Known rows, with every step that occurs:
G-J-V: [ 0.14  1.53  0.85 -0.03  2.78  0.30  2.92 -1.20  0.44  2.86 -0.78  0.32
  0.58  1.63 -0.77  0.83  0.19  0.53 -0.46 -1.88 -1.50 -2.39  0.70]
J-V-B-G: [-4.58  0.70 -0.21 -1.40 -2.12 -0.56  2.05  1.54  0.76  1.07 -1.85 -0.25
  0.21 -0.12 -1.46 -0.55 -0.36 -0.20  0.98  1.66 -0.04 -2.06  1.33]
L-G-J-V-B: [-2.31  0.57  0.82 -0.60  2.86  0.07  3.32 -1.58  0.34  2.47 -2.30  0.40
 -0.07  1.14 -0.88 -0.34 -0.05  0.81  0.71 -1.05 -0.70 -2.58  0.75]
W-L-G-J-V: [-2.26  1.40 -0.05  0.44  7.05  0.79  2.66 -1.78  0.89  4.05 -0.80  0.22
 -1.61  0.51 -0.96 -0.12  0.49  1.49  1.89 -3.46  0.71  0.41  0.16]
J-V-B: [-1.55  0.53  0.32 -0.71 -1.27 -0.54  2.75  0.09  0.29  0.94 -1.16  0.13
 -0.38  0.47 -0.90 -0.66 -0.16 -0.08  0.23  0.95 -0.44 -3.00  1.35]
Z-G-J-V-B: [-1.21  1.12 -0.17 -0.88  1.44  0.02  3.15  0.30  0.84  1.87 -1.57  0.83
  0.60  1.43 -1.32  0.31 -0.75  0.34 -0.68  2.84 -0.42 -4.08  1.10]
L-W-N-G: [-1.47 -0.51 -0.58 -1.15  3.20  0.63  0.46 -0.51  0.91 -0.03 -0.25  0.12
 -1.81 -1.31 -0.42 -2.05 -0.24  1.07  2.87 -0.94  1.93  1.37 -1.57]
V-J: [-1.04  0.52 -1.02 -0.13  2.79 -0.51  1.05 -0.33  0.41  0.10  0.71 -0.12
  0.27  1.20  0.60 -1.01 -0.56 -0.26 -0.45  0.54 -0.05  0.53  0.51]
L-W-N-G-B: [-0.21  0.00 -0.42 -0.78  1.82 -0.06  0.10  0.18 -0.07 -0.03 -0.06  0.42
 -2.06 -0.79 -1.32 -3.11 -0.47  1.08  2.72 -0.32  1.13 -0.31 -0.19]
N-G-J-V-B: [-2.40  1.23  0.19 -0.44  2.18  0.11  4.13 -0.53 -0.02  1.94 -1.71  0.76
 -0.43  0.98 -1.59  0.06 -0.75  0.48  0.27 -1.09 -0.34 -3.74  0.95]
Z-G: [-0.73  0.00 -1.09 -0.51  0.40  0.52 -0.18  0.64  0.46 -1.16 -0.45  0.27
  0.23 -0.67 -0.45 -0.39 -0.31 -0.14 -0.75  1.69  1.54 -0.37 -0.18]
V-J-G-N: [-0.23  1.63 -2.05 -0.93  5.46  0.00  0.10  0.53  0.82  0.70 -0.98 -0.71
 -0.47  0.83 -0.52 -0.86  1.00  0.73  0.31  2.23  0.33  0.94  1.90]
J-G-B: [-0.63  0.42  0.22 -0.01 -0.15 -0.53 -0.42  1.08 -0.19 -0.14 -0.81 -0.33
 -1.36 -0.13 -1.40 -0.22  0.18  0.74  0.54 -0.58 -0.19 -2.02  1.87]
J-V-B-G-L-W: [-0.51  0.82 -1.01 -2.29  0.38 -1.06  1.29  0.60  0.72  3.46 -1.33 -0.51
 -1.06 -0.67 -0.93 -0.62  0.52  0.52  2.46  2.79 -1.55 -1.49  2.32]
Z-G-N: [ 2.05  1.10 -2.33 -0.87  1.59  0.72 -1.32  1.00  0.20 -0.31 -1.16  0.14
  0.92 -0.34 -0.89 -0.96  0.98 -0.05 -0.34  4.55  1.25  0.47  0.72]
W-L-G-B: [-1.06  0.66 -0.66  0.91  2.61 -0.20 -0.56 -0.09 -0.43  0.82  0.43  0.13
 -2.36 -0.62 -1.21 -1.81  0.08  0.92  2.31 -1.30  1.36  1.10  0.80]
W-L-G: [-2.49  0.08 -0.77  0.48  3.87  0.49 -0.19 -0.60  0.51  0.91  0.09 -0.12
 -2.24 -1.14 -0.14 -0.89  0.23  0.99  2.41 -1.64  2.17  2.94 -0.59]
N-G-J-V: [-2.15  1.32  0.03  0.05  4.09  0.95  3.41 -1.32 -0.10  1.80 -1.40  0.55
 -0.26  0.63 -1.57  0.26 -0.14  0.51 -0.29 -3.86  0.09 -1.90  0.33]
W-N-G-B: [-0.99  1.11 -0.61  0.02  0.97  0.33  0.08  1.02 -0.11 -0.32 -0.34  0.59
 -1.24 -0.19 -1.97 -2.60 -0.93  0.69  2.10 -0.93  1.64  0.30  0.52]

Rows:
[ 1.17  0.79 -0.91 -0.32  2.98  0.10 -0.56  0.28  0.64  1.66 -0.71 -0.62
 -1.56 -0.57 -0.95  0.91  0.79  1.08  1.20 -0.63 -0.47  1.14  2.34] -> J-G-L
[-0.68  0.72 -0.26  0.31  3.39  0.67  1.26 -0.71 -0.36  0.93 -0.49  0.64
 -0.18  0.42 -0.62  0.72 -0.63  0.59  0.16 -1.72  0.12 -0.46 -0.53] -> N-G-J
[-0.71  0.72 -0.42  0.86  6.19  0.52  0.58 -1.23  0.71  2.89  0.13  0.33
 -1.67  0.29 -0.15  0.31 -0.06  1.60  2.26 -1.57  0.88  2.14 -0.65] -> W-L-G-J
[ 0.88  0.84 -1.56 -1.70  7.32 -0.42  0.50 -0.28  2.40  3.17  0.28 -0.80
 -2.34  0.32 -0.14 -1.66  0.39  1.96  3.27  0.80 -0.04  2.88  1.66] -> V-J-G-L-W-N
[-0.04  1.34 -1.97 -1.09  0.72  0.17 -1.85  1.63  0.21  1.00 -1.34 -0.44
  0.86 -0.40 -1.03 -0.43  0.82  0.04  1.06  3.74  0.21  1.38  0.80] -> B-G-N
[-0.83  1.12 -0.15  0.01  4.68  1.07  1.27 -0.16  1.07  1.69 -0.44  0.79
 -0.21  0.74 -1.10 -0.46 -1.12  1.34  1.89 -1.39  1.09  1.49 -0.85] -> W-N-G-J
[-1.57  1.03 -0.64 -0.10  2.42 -0.95  0.72  0.85  0.18 -0.13  0.10 -0.43
 -1.24  1.03 -0.84 -1.32 -0.35  0.49  0.04 -0.18 -0.33 -1.67  2.45] -> V-J-G-B
[ 3.65  0.49 -0.84 -1.15  3.50 -0.14 -0.73 -0.51  1.35  3.40  0.58 -0.14
 -1.46 -0.21 -0.15 -1.36  0.55  1.48  3.07  1.54 -0.60  2.67  0.64] -> G-L-W-N
[-2.53  1.15  0.05  0.08  5.08 -0.03  3.43 -1.13  1.09  4.11 -1.07  0.47
 -1.86  0.84 -1.14 -0.26 -0.10  1.49  2.42 -0.73  0.35 -0.93  0.66] -> W-L-G-J-V-B
[ 0.39  1.04 -2.18  0.05  5.15  0.74 -1.17 -0.36  0.32  1.85 -0.68 -0.19
 -1.73 -0.81 -0.71 -1.39  1.46  1.06  2.54  1.58  1.89  3.66  0.27] -> W-L-G-N
[ 1.64  0.18 -1.87 -0.81  3.60  0.17  0.01 -1.08 -0.51  1.29 -0.14 -0.07
 -2.00 -1.55 -0.32 -0.83  0.63  0.64  1.72 -1.20  0.07  1.15  0.62] -> N-G-L-W
[-0.55  1.11 -0.98 -2.59  1.62 -0.68  1.16  1.07  2.09  4.38 -1.27 -0.35
 -1.52 -0.42 -1.57 -1.81  0.10  1.23  4.00  3.23 -0.59  0.29  1.94] -> J-V-B-G-L-W-N
[-1.38  0.54 -0.06 -0.84 -0.27 -0.78  0.63  1.64  0.63  2.38 -0.99  0.33
  0.76  1.20 -0.59  1.19 -1.28  0.47  1.28  3.75 -1.34 -1.34  0.47] -> V-B-G-J
[ 0.95  0.26 -1.54 -1.62  1.50 -0.48 -1.42  0.47  0.46  2.51 -0.17 -0.65
 -0.95 -1.18 -0.37 -0.10  0.70  0.60  2.24  1.53 -1.05  1.73  0.86] -> B-G-L-W
[-0.29  1.22  0.88 -0.32  1.01 -0.55  3.53 -0.52  0.26  3.11 -0.97  0.59
  0.34  2.02 -0.95  0.72 -0.52  0.55 -0.07  0.87 -1.88 -3.71  1.30] -> G-J-V-B
[ 0.83  1.09 -1.92 -0.11  2.79  0.56 -0.09 -0.29 -0.54  0.73 -0.45  0.13
 -1.00 -0.93 -1.03 -0.34  0.16  0.30  1.07 -1.50  0.48  1.71  1.52] -> N-G-L
[ 0.11  0.01  0.10 -0.80  5.19  0.62  1.33 -1.00  0.94  2.24 -0.10  0.62
 -1.41  0.18 -0.44 -0.87 -0.62  1.72  2.59 -0.81  0.55  0.79 -1.70] -> L-W-N-G-J
[ 0.30  1.38 -1.87 -0.61  5.56 -0.42  0.62  0.12  1.11  1.85 -0.14 -0.79
 -1.10  0.62 -0.38 -0.17  0.38  0.90  0.70 -0.40 -0.43  1.79  2.88] -> V-J-G-L
[-2.71  1.60  0.28 -0.73  2.29  0.26  2.12  0.23  0.81  2.92 -1.56 -0.03
  0.89  1.04 -1.17  0.92 -0.15  0.45  0.34 -1.06 -1.08 -1.49  0.78] -> B-G-J-V
[-0.69  0.11  0.06  0.13  0.57 -0.10 -0.62 -0.40 -1.03 -0.49 -0.85  0.10
 -0.51 -0.20 -0.93 -1.83  0.20  0.25  0.55 -1.59  0.25 -0.91  0.76] -> L-G-B
